Known rows, with every step that occurs
tusuga, fiteb: [-0.27 -5.20  0.61 -0.15  0.01  1.52  0.75  1.18  1.18  0.55  1.17  0.06
  0.61 -0.80  0.03 -0.61 -1.83  1.74 -1.43 -1.22  1.12]
fiteb, tusuga: [-0.46 -3.81  0.34  1.91 -1.20  1.48  0.60  0.20 -0.92 -1.91  0.45 -1.21
  0.09  0.84 -1.30  1.73 -2.07  1.65 -0.59 -0.90  0.07]
gososa, pume, difef: [-3.01  0.02  4.36  1.10 -0.62  4.43 -0.26  1.26 -1.55  0.43  0.46 -0.13
  0.70  1.08  0.20  0.93  0.71  0.54 -0.89 -0.70  0.69]
tusuga, zudul: [ 0.63 -4.68  0.69 -1.17  1.48  1.68  0.06  0.78  0.72  0.95  1.69 -0.44
  0.35  0.03 -0.48  0.45 -1.45  1.42 -2.41 -1.38  0.02]
pume, gososa, fiteb, tusuga, zudul: [-0.84 -2.92 -2.82  1.48 -2.98  1.68 -1.17  0.74  1.85  2.24 -0.01 -1.69
  0.60 -1.17 -0.53  2.06  0.95  1.50 -2.59 -1.42  1.01]
pume, difef: [-1.39 -1.56  3.84 -0.14  0.50  2.28  0.61  0.85 -1.04  0.61  1.53  0.65
  0.16  1.00  0.15  0.81 -0.81 -0.30 -1.55 -1.08  0.31]
zudul, tusuga, pume, difef, fiteb: [-2.18 -3.11  3.12  0.58  0.57  0.78  1.45  2.18 -1.71 -0.20  0.12 -0.91
  2.48 -1.06  0.18  0.16  0.55 -1.09 -0.46  1.36  1.48]
tusuga, pume, gososa, fiteb: [-1.76 -1.53  1.26  0.86 -3.75  4.12 -0.91 -0.49  1.16  3.49  1.93 -0.02
  1.53  0.41 -1.38  2.00  1.58  1.91 -1.35 -1.60  2.08]
bipud, zudul, difef, fiteb: [ 1.56 -2.31  1.04 -1.17  4.28  1.89  1.89 -0.76 -0.77 -3.54  2.20 -0.09
  0.22 -0.29  1.28  1.45 -0.39 -0.27 -1.14 -3.33  0.03]
difef, fiteb, tusuga, pume, gososa, zudul: [-0.23 -1.93 -1.50  2.72 -1.82  1.06 -0.72  0.28 -0.26 -0.55  0.90 -2.12
  2.32 -0.03 -2.89  3.64  2.24  0.63 -0.65 -2.01  1.36]
pume, difef, zudul: [ 0.81 -1.34  4.26 -0.69  0.74  0.67  0.90  0.39 -2.49 -1.00  2.10  0.51
  0.32  1.70  0.78  2.64  0.49 -1.48 -2.16 -1.17  0.27]
difef, fiteb: [ 1.82 -4.83  1.16  0.95  1.50  1.82  2.26 -1.63 -1.64 -0.81  2.32  0.13
  0.87  0.29 -0.64  2.17 -0.68  0.81 -1.22 -1.82  1.07]
zudul, difef, fiteb, tusuga: [-0.65 -4.37 -0.16  1.47  1.33  0.47  2.49  0.82 -1.35 -5.05  1.17 -1.71
  1.08 -1.40  0.41  0.46 -1.04  0.79 -0.31 -1.18  1.07]
fiteb, tusuga, zudul: [-0.11 -4.85 -1.28  0.40  0.72  0.54 -0.23  1.91  0.63 -1.00  0.22 -1.91
  0.37 -0.48 -1.22  0.82 -1.46  1.54 -1.59 -0.72 -0.30]
gososa, fiteb: [-0.85 -3.17  0.16  0.81 -2.99  4.15  1.37 -1.65  0.10  1.12  0.60 -0.23
 -0.08  0.28  0.85  1.56 -1.13  1.63 -2.26 -1.56  1.04]
difef, zudul, bipud: [ 1.50 -1.95  4.00  0.49 -0.71  1.52  1.37 -1.38 -2.17 -3.36  2.89 -0.47
  1.54  0.45 -0.11  0.89 -2.47  0.67 -1.66 -0.71  1.08]
bipud, zudul, difef: [-0.09 -1.21  2.23 -1.81  2.34  2.81  0.58 -0.18  0.06 -2.71  1.87  0.05
 -0.53  0.85  1.39  0.63 -1.74  0.45 -1.37 -3.15 -0.59]
bipud, zudul: [ 1.68 -1.85  1.49 -0.69  1.67  2.93  0.08 -1.36 -0.27 -0.40  1.46  0.40
 -0.79  2.00 -0.50  2.68 -1.43  0.60 -1.39 -3.06 -0.91]
pume, difef, fiteb, tusuga, zudul: [-0.12 -3.86 -1.02  0.68  3.65 -0.80  0.68  3.35 -0.51 -1.15  0.25 -1.76
  1.12 -1.98 -0.42  1.09  1.22 -1.04 -1.53 -0.38  0.18]

Rows
[-1.08 -3.38 -0.13  1.23  0.26  1.03 -0.12  2.05  0.73 -2.77  0.67 -2.65
  1.50 -2.13 -1.26 -1.60 -3.09  1.86 -1.24  0.24  0.36]
fiteb, tusuga, zudul, bipud
[-1.85 -1.47 -1.60  2.31 -3.52  2.16 -1.02  0.74  1.95  0.54  0.42 -2.42
  1.79 -2.92 -0.63 -0.39 -0.77  1.77 -2.28 -0.57  1.59]
pume, gososa, fiteb, tusuga, zudul, bipud
[-2.65 -0.86  0.61  2.75  2.05  1.83 -0.13  3.76 -0.81 -3.16 -0.45 -3.21
  2.76 -3.61 -0.43 -1.37  0.98  0.15 -0.63  0.89  1.22]
gososa, pume, difef, fiteb, tusuga, zudul, bipud
[-1.15 -0.39 -0.35  3.62 -2.35  1.61 -0.66  0.42 -0.16 -2.37  1.29 -2.81
  3.45 -1.75 -2.89  1.20  0.55  0.95 -0.38 -1.06  2.00]
difef, fiteb, tusuga, pume, gososa, zudul, bipud
[ 0.86 -5.57  1.02 -0.23 -2.07 -1.04  1.58  0.77 -0.84 -1.30 -0.38 -0.83
  1.21 -0.79  2.13  0.37 -1.78  0.18 -2.13  0.56  1.43]
difef, zudul, tusuga, fiteb
[-1.71 -0.04  1.89 -0.07 -2.92  2.89 -0.15 -0.91  0.31 -0.46  2.16 -0.19
  0.72  0.66  1.07  1.04 -0.72  0.71 -2.55 -3.27  0.99]
pume, gososa, zudul, difef
[-1.70 -4.18  0.27  0.96  1.78  0.63  1.48  2.61 -0.72 -4.80  1.42 -2.20
  2.29 -1.69 -0.93 -0.14  0.14  1.15  0.69 -0.44  1.47]
zudul, difef, fiteb, tusuga, pume
[-0.67 -1.84  1.82  0.80 -5.88  1.67 -0.16 -0.78 -0.80  1.58  0.44 -0.90
  2.17  0.34  0.65  3.01  1.51  0.33 -2.05  0.35  2.34]
difef, zudul, tusuga, pume, gososa, fiteb
[-2.90 -2.10  1.33  1.41 -6.10  3.32 -0.37 -0.35  0.63  3.24 -0.08 -0.90
  1.99 -0.28  0.12  1.13  0.29  1.44 -1.45  0.29  2.33]
zudul, tusuga, pume, gososa, fiteb
[-2.63 -2.27 -2.07  0.41 -2.44  1.60 -0.66  1.85  2.21 -0.09  0.41 -1.98
  0.91 -2.40  1.23 -0.09  0.56  1.38 -2.52 -1.53  1.34]
pume, gososa, fiteb, tusuga, zudul, difef
[ 0.49 -2.45  1.55 -0.20 -0.63  2.07  0.56 -1.31 -0.77 -0.69 -0.58 -0.36
 -0.36  1.26  0.90  1.78 -2.70  0.17 -1.49 -1.17 -0.63]
bipud, zudul, tusuga
[ 0.46 -5.12  0.24 -1.63  4.03  0.70  2.00  1.38  0.29 -2.24  2.45 -0.94
  1.42 -2.23  1.26 -0.73 -0.40  0.59 -2.19 -1.65  1.01]
tusuga, zudul, difef, fiteb
[-1.35 -5.85  0.68  0.36 -2.43  0.65  1.28  1.29  0.62  0.32 -0.89 -0.75
  1.05 -1.47  1.52 -1.44 -3.04  1.27 -1.52  0.67  1.33]
zudul, tusuga, fiteb
[ 0.25 -3.41  0.36  2.62  0.01  0.58 -0.36  0.77 -0.71 -0.36  2.17 -1.13
  2.47 -0.07 -3.57  2.86  1.91  1.13  0.45 -1.12  1.77]
difef, fiteb, tusuga, pume, gososa
[ 0.89 -2.56 -1.00  0.46  3.55  0.62  1.52  0.48 -0.92 -5.46  0.66 -1.58
  0.19 -0.81  0.61  1.86 -0.38 -0.17 -0.29 -2.68 -0.27]
bipud, zudul, difef, fiteb, tusuga
[-1.23 -0.56  1.72  1.28 -2.76  3.73  0.75 -1.33 -0.29 -1.92  1.07 -1.42
  1.08 -0.23  0.05 -0.26 -3.50  1.31 -2.21 -1.52  0.70]
gososa, zudul, bipud
[-0.74 -2.13  3.51  0.40 -1.24  2.72 -1.28  0.19  0.30  2.31  3.28  0.51
  1.79  1.58 -2.87  1.76  0.60  1.74 -0.59 -1.64  1.43]
tusuga, pume, gososa
[-1.21 -0.53  1.61  0.54 -3.03  3.17 -1.72 -0.33  0.68  2.10  2.05 -0.47
  1.60  1.51 -2.19  2.48  0.89  1.25 -1.65 -2.49  1.05]
tusuga, pume, gososa, zudul
[-2.54 -1.65  1.27  0.75 -1.29  1.35  1.04  1.76 -1.32 -0.48 -1.19 -1.90
  2.29 -1.10  0.93  0.95  0.90 -1.50 -1.55  0.48  1.13]
gososa, zudul, tusuga, pume, difef, fiteb
[-0.44 -2.83  0.69  2.19  1.65  0.23  1.58  1.41 -2.08 -2.11  0.39 -1.00
  0.89 -0.61 -0.58  2.04  0.60 -0.94 -0.53 -0.58  0.60]
pume, difef, fiteb, tusuga
[-0.67 -1.29  2.30 -0.38  2.76  1.03  0.49  1.86 -1.17 -0.65 -0.36 -0.83
  1.50 -0.47  0.37  1.52  1.15 -2.01 -0.46 -0.16  0.13]
bipud, zudul, tusuga, pume, difef, fiteb
